Each row was made from one path, in order. Every step used is in the known rows, and no mark comes twice. Write each row's path.
(in the rows, 128 means zero)
Known rows
C, H, B, Q: [126 136 106 116  98 120 138 139 104 154 167 131 131 180 175 145 131 148
 130 138  94 144 162 198  79 130 174 168  55]
X, V, H, B, Q, G: [162 193 156 103  69 149 141  91 105 180 122 154  68 175 192 175 115 169
 185 128  94 180 109 172  63 103 119 141  94]
V, X: [121 110 148 114 134 148 139 163 129 133 115 128 140 144 129 133 134 148
 136 125 146 131 123 117 117 127 114 125 116]
C, H: [ 79 152 133 119 119 128 127 128 126 131 152 119 128 119 143 122 133 123
 125 125 114 119 139 147 114 132 148 140 100]
C, H, B: [ 98 160 100 109 102 128 142 130 112 132 175 133 127 124 175 141 140 126
 136 135  99 138 164 170  88 111 144 163 108]
A, X: [130 135 148 114 129 152 131 103 121 116 116 109 132 153 122  87 124 121
 129 137 147 132 119 112 129 113 138  78 107]
B, H, V, X: [ 84 100 147 103 118 135 131 175 105 167 128 132 114 163 100 161 101 162
 150 130 117 138 108 212  52  87 130 146 141]
A, X, V, H, C: [131 162 159 101 109 150 124  74  66 148 107 147  66 250 114 125 130 169
 164 132 159 133 152 120  76  89 118  63 106]
X, V: [105 164 138 136  97 126 115 126 100 153 122 153 123 126 155 142 118 147
 151 129 101 118 127 124 119 105 119  83 145]
B, H, C: [115 105 126 122 119 125 123 138  85 164 139 135 108 221  96 171 114 142
 132 135 143 149 173 175  61 120 156 149 151]
H, G: [145  87 136 137 103 127 127 132 129 134 130 141 123 140 101 158 111 136
 128 126 126 139  92 111 111 123 116 158 119]
X, V, H: [113 154 143 119 103 138 129  97 101 147 113 153  64 137 160 151 119 167
 165 129 113 127 118 118  93 105  98  92 125]
A, X, V, H, G, Q: [156 107 156  61  82 146 123  71  97 141 114 150  62 197  83 153  93 178
 167 148 136 138  84  95  65  92 124  79  84]
B, H: [103 102 131 133 117 136 128 137 115 157 133 122 109 130 129 149 103 136
 137 142 120 141 129 155  77 127 151 135 141]
Q, A, X, V: [104 161 131 117  99 183 121 103 111 129 109 124 118 139 184  97 120 107
 169 117 114 133 106 117 123  93 127  37 123]
X, V, H, G, Q, A: [158  90 102  71  78 155 122 106 118 126 129 162  62 160 111 178  89 154
 183 129 112 157  89 126  71  91 127 135 115]
H, G, Q, A: [164  67  89  80  94 144 122 131 142 104 138 139 117 143  76 159 103 114
 151 116 119 158  99 137 108 124 145 173 117]
G, H, B, Q, V: [113 117 109  98  81 149 137 112 105 122 146 143 131 185 149 164 111 169
 145 140  82 179 144 208  99 119 164 189  87]
H, B, Q: [179 114 109 122 100 124 139 133 105 150 148 128 132 196 165 154 131 152
 132 133 111 153 140 181  96 130 160 158  82]
X, V, H, G: [136 117 157 129  84 135 126  99  97 149 128 162  62 155 112 175 104 178
 164 130 116 140  73 100  76 103  93 125 117]
C, H, V: [ 74 160 133 103 109 110 122 137 103 137 156 135 122 131 116 128 125 131
 131 127  83 122 133 200  93  87 143 159 108]
Q, G, H, C: [ 68 170 163  79 107 136 126 112 121 128 126 151 115 196  63 166 116 105
 148 118 146 164 179 166 125 121 126 188 131]
A, X, V, H: [118 166 162 109 112 159 125  70  99 143 104 136  69 165 149 105 121 165
 165 143 151 129 111 101  92  96 114  37 106]
B, H, G: [124  65 134 142 101 135 124 141 120 164 143 129 103 145  98 175  91 148
 139 134 123 147  87 134  59 126 136 155 141]
A, X, V: [110 170 154 122 111 151 115  98  95 147 111 134 121 152 148  99 116 147
 149 138 122 116 118 113 118 104 116  26 120]

Write each row's path
[ 74 112 122  90 109 120 122 120  95 133 141 151 115 222  57 167 118 120
 130 140 149 146 202 157 123 121 147 168 127]  G, H, C
[124 153 141 112  95 123 125  97  71 156 120 166  58 222 121 176 125 174
 163 122 141 140 161 133  78  96 113 128 126]  X, V, H, C
[143 103  80  68 112 149 127 130 143 102 133 134 128 134 121 134 115 103
 149 120 117 149 136 162 128 120 157 149 121]  G, Q, A
[111 128 146 104 127 127 147 171 110 136 115 144 133 149 113 145 122 151
 134 114 122 135 111 188 110  91 108 159 114]  H, V, X
[163 146 139 101  89 158 139  80  84 164 126 126  70 236 184 131 118 189
 161 145 125 154 119 154  51  94 143  72  61]  A, X, V, H, B, Q
[178 135 112 125  96 146 145 119 106 137 134 128 129 180 188 148 129 176
 146 122  84 170 127 182  87 129 154 172  88]  H, B, Q, V
[140 130 113  45  95 179 124  69 116 124 111 134  65 177 141 115 114 145
 182 135 132 145 115 131  82  88 142  60  99]  G, Q, A, X, V, H
[144 166 109 112  75 135 146 101  86 148 135 157  66 147 186 173 123 169
 169 136 109 147 120 155  63  95 108 123 133]  X, V, H, B
[157  92 132  72  72 124 121  94  97 141 127 176  59 163  93 187  91 180
 167 140 116 148 101 113  64 106 112 129 107]  X, V, H, G, Q
[171 131 115 112  77 133 140 110  83 170 137 161  67 202 189 168 118 187
 167 144 106 157 117 172  60 107 128 127  85]  X, V, H, B, Q
[ 90 123  94  90  90 138 137 122 105 124 161 144 109 145 137 165 118 122
 134 142 121 143 166 178 117 116 144 171 123]  G, H, B
[ 54 143 154  95 119 127 134 168 108 141 144 142 128 148 123 135 126 156
 142 116 102 127 124 198  91  92 125 155  89]  C, H, V, X
[152 118 127  99 130 124 137  99  95 131 120 146  68 225  84 163 138 155
 132 120 166 150 173 139  80 114 127 166 111]  V, H, C
[166 123 122  65 112 146 134  83 131  94 116 142  76 144 111 139 109 183
 154 129 115 155 119 138  80 109 141 167 115]  G, Q, V, H
[149 111  98  53 124 173 128 105 139 104 118 112 127 162 111  95 119 103
 146 129 149 141 129 136 117 106 164  92 108]  G, Q, A, X
[137 129 146 114  84 193 126  79 119 126 105 132  61 172 135 134 112 142
 182 112 141 156  57  92  80  86 106  79 103]  Q, A, X, V, H, G
[185 113  97  89 106 187 155  86 123 127 115 100  78 225 170 122 133 135
 162 123 149 177 111 175  64 111 167 131  54]  V, H, B, Q, A, X
[148  76 150  73 104 155 140 144 134 116 109 153 133 158  84 174 101 194
 159 119 111 157  80 114  92 121 123 175 110]  H, G, Q, V, X
[112  93 124  73  97 110 117 127 120 125 166 151 122 142  66 164 107 143
 135 134 108 128 128 135  88 124 157 172  86]  C, H, G, Q
[ 62 172 166  90 108 151 127 109 155 126 123 137 121 116 100 136 107 100
 150 140 131 160 132 149 139 128 120 152 138]  Q, G, H
[165 118 150 121 122 150 140  91 130 135 106 124  86 189 143 137 116 195
 146 126 113 167  98 143  74 127 142 154  65]  B, Q, V, H
[145  68 126  86  91 144 124 117 125 138 134 145 111 146  87 177  76 180
 155 138  87 173  96 151  47 120 161 180 144]  B, H, G, Q, V
[137 108 138  65 124 153 140 140 127 111 110 135 140 143 118 139 117 184
 150 125 116 150 123 135 106 117 133 153 115]  G, Q, V, X
[136 118 172 118  92 159 128  76 103 143 104 139  64 185 128 142 105 170
 161 125 138 135  72  73  70  93 101  66  96]  A, X, V, H, G
[130 142 137 126 104 178 115 107 105 156 107 118 128 210 176  96 113 131
 165 124 107 146 106 149 114 107 152  39  82]  B, Q, A, X, V
[180  71 111  51 111 179 132  80 144  99 114 115  71 189  71 134 101 131
 160 128 161 163  82 115  75 101 149 135  80]  V, H, G, Q, A, X
[ 61 143 193  69 105 148 130 154 125 158 120 139 127 197  73 158  99 146
 158 122 114 178 108 230 109 105 129 183  73]  B, Q, G, H, V, X
[104 129 159 125 133 166 140 147 140 118  97 127 138 131 149 128 124 181
 150 112 115 145 100 122 111 115 115 144 130]  Q, V, X
[147 176 127 104  79 160 140  75  87 140 122 136  62 165 192 129 120 161
 164 140 130 137 124 135  65  85 115  67 105]  A, X, V, H, B
[104 113 125 119 113 122 120 140  96 163 140 137 103 134 110 149  87 141
 139 138  93 145 117 212  64  86 144 151 147]  B, H, V
[ 60 128 123  85 103 117 118 127 101 127 145 148 113 143  78 144 102 127
 133 136 104 143 141 211 127  94 132 160 120]  G, H, V
[151  98 108 125 122 157 126 139 135 137 126 109 135 179 147 130 121 115
 137 117 115 154 110 160 126 137 161 142  86]  B, Q, A
[114 165 139 105 100 190 126  76 114 122  96 122  63 162 168 106 122 128
 182 118 133 141  96 112  94  79 116  51 112]  Q, A, X, V, H
[ 83 186 128  78  74 155 141 112 138 128 142 142 114 117 138 157 118 102
 159 140 122 173 146 183 116 116 126 185 144]  Q, G, H, B
